Each row was made from one walk, in order. Every step used is in the known rows, and no mark comes twice. Write each row's walk.
Known rows:
Z, D, M, E, K, T: [-34  -3  19  -7  -4 -30 -21 -10   2  37  -2  15  18  10   3  12 -51  29
 -43  -8   5  26]
A, K: [  3 -11  24  15  -5 -20 -18   6 -21  10  17  28  34   4 -27  -4 -43  46
 -35  -8 -21  47]
D, M, E, K, A, Z: [ 14 -37  17  13   0 -31 -14   0   2  25 -17  18   2 -18 -34  57 -55  21
 -34 -23   1  31]
Z, D, M, E: [-10  -9  44   6  -4 -42 -18 -25  -8  18  16  11  27  -5   9  25 -60   7
 -28 -28   7  24]
E, K: [ -8 -20  18  18   9 -29 -27  -4 -10  18  32  22  40  -8 -12  -1 -40  49
 -35  -9 -18  43]
D, Z, X: [ 28   3  30  20 -12 -50 -19  -7 -28  18  22  37  24  16  17   5 -46  21
 -46 -51   0  26]
K, A, Z, D: [  8 -26  -1  19  -3 -35   4  22  -9   5  18  22  22 -29  27  12 -57  -3
 -30 -32  -9  39]
H, K, E, M, D, Z: [  6   1  15   7 -25 -38 -31   6 -16  26 -19  21 -27   4 -22   9 -43   9
 -36 -33  13  52]
M, E, K, A, Z, D: [  1 -19 -19  24   0 -48  -8  29  17  19 -19  20  -8 -31  -5  23 -53  -7
 -37  -6 -12  41]
T, K, A, Z, D, M, E: [ 17 -18  31   1   1 -29  -9 -15   7  22 -17  18   0 -10 -14  48 -64   5
 -27 -14  12   6]
X, Z, D: [ -6   5   9  22   2 -42 -25  12 -25   9  30  15  26 -18  31 -11 -45  -4
 -41 -33 -13  33]
D, M, E, K: [ -6 -20  40   9   4 -34 -31 -26  -4  27   7  15  23  -1 -32  35 -49  41
 -34 -13   0  29]
T, K, E, M, D, Z, X, S: [ 11  29  -8 -10  14 -57 -33   2 -20  52   8  34 -20  26  -8  -4 -50   3
 -30 -20  53  43]
M, E: [ -5 -14  17  33 -16 -29 -13  -7 -21   6  13   9  24  -8 -12  19 -50  23
 -39 -14 -21  20]
K, E, M: [ -2 -28  10   0  -3 -23 -12 -15 -31  17  41  10  14 -16 -20  23 -52  22
 -25 -18  28  40]
Z, D: [-12  -9  22  15   0 -37 -14  -4 -14   7  41  19  43 -12  29 -11 -51  16
 -29 -22 -11  37]
K, A: [  4 -42  14  17   5 -20   1   8 -17   4  33  27  54 -21   4  11 -57  37
 -27 -19 -28  17]
H, K, A: [ 12 -36  31  17  -4 -24  -6   3  -8  10   5  32  54 -20 -18   7 -54  54
 -30  -7 -42  16]
M, D, Z, X: [ 21  22  17  27  -9 -55 -18  14 -14  18  13  38   5  19  31 -10 -46   0
 -48 -47  -9  50]
T, K: [  3 -12  35  14   5 -11 -23 -25 -19  13  32  20  41   5 -17   4 -44  55
 -31  -2 -14  12]
E, M, D: [ -8  -6  22   7   6 -29 -23   5 -12  22  41  11  27   1   8   2 -53  10
 -35 -21   2  61]

Which walk is each row?
[ -2  -3  25  12  -3 -49 -28 -11   4  28  -8  10  -9 -10  -9  36 -49   0
 -36 -26  18  50] | A, Z, D, M, E, K
[  0  -5  -1   7 -17 -35 -25  11 -25  20   9  15 -28   3   0  13 -46  -7
 -33 -46  27  54] | K, E, M, D, Z
[ -3   4  30  13  -2 -47 -29  -9 -19  18   4   7  10 -11  11  25 -54 -13
 -39 -39   4  20] | X, Z, D, M, E
[ 11 -26  21  11  -8 -40   0   1  -3  15  -7  14   4 -23   7  48 -66 -12
 -28 -36   8  25] | K, A, Z, D, M, E
[ -8   5  22   7  12 -52 -43  -4   0  30  -5  13   3 -12  -5  21 -48  -2
 -40 -23   4  32] | X, Z, D, M, E, K
[  2 -14  -1  16 -11 -19  -7   4 -27   6   9  29   2 -11 -41   1 -43  36
 -26  -2  -3  51] | A, K, E
[ 31   3  17  32  -9 -43  -2  -3 -27  15  31  26  16  -4  11  15 -48  11
 -45 -34   3  50] | A, Z, X
[  5 -20  19 -10   7 -12 -22 -31 -22  25  32  15  10  -3 -42  23 -50  40
 -22   4  32  21] | T, K, E, M
[-15  -8  26  17 -28  -8 -10  -4 -28  18   6  20  44  12  -7  -9 -41  63
 -49  -9 -35  19] | H, K, T
[ 11 -34  23   7  14  -9  -8  -7  -7  11  24  31  49  -8 -18  12 -55  55
 -25   4 -23  -1] | T, K, A
[-28  10   5   0  -1 -34 -32   7  -9  38 -13  11   0   5   5  12 -45   9
 -54 -19   3  22] | X, Z, D, M, E, K, T
[ 19 -11   1   6  22 -63 -13   8  -3  49  -9  33  14  -7 -20  41 -60  13
 -32 -19  23  38] | D, M, E, K, A, Z, X, S
[ 12 -36  -5  22   5 -26  -9  22  -5  16   9  26  18 -26 -13  22 -46  30
 -35 -18 -16  44] | E, K, A, Z
[ 36 -19  19  10  11 -51  -6  -3   9  36 -13  35   1 -12 -25  54 -61  13
 -39 -18  12  36] | D, M, E, K, A, Z, X
[ -7 -15  54  -4   7 -36 -19 -27 -15  16  44  19  49  -5  25   9 -56  22
 -22 -38  10  34] | Z, D, M
[ 22  12   0   3  -7 -55 -16   8 -17  31  13  33 -28   9   7   9 -52 -15
 -39 -41  37  60] | K, E, M, D, Z, X
[  8 -30  22  -5  18 -40 -15   4   8  27  12  28  21 -24   7  27 -56  15
 -24 -31  12  48] | E, K, A, Z, D, M
[  2 -15   9  15  -2 -11 -12 -25 -25   9  24  22   9 -10 -31   9 -44  46
 -23   5   5  16] | T, K, E
[ -3  -1   5  -3   9 -17 -20 -11  -9  25  23  16 -10  -1 -28   7 -51  18
 -24   9  24  45] | T, K, E, M, D
[ 27  21  -2  -5  -6 -52 -20  22 -10  35 -12  43 -40  19 -23   1 -48  -8
 -40 -24  34  77] | A, K, E, M, D, Z, X
[-25 -15  22   1  -9 -15 -21 -15 -13  34  -2  13  21  15 -22  27 -46  50
 -46  -9  -3  21] | D, M, E, K, T
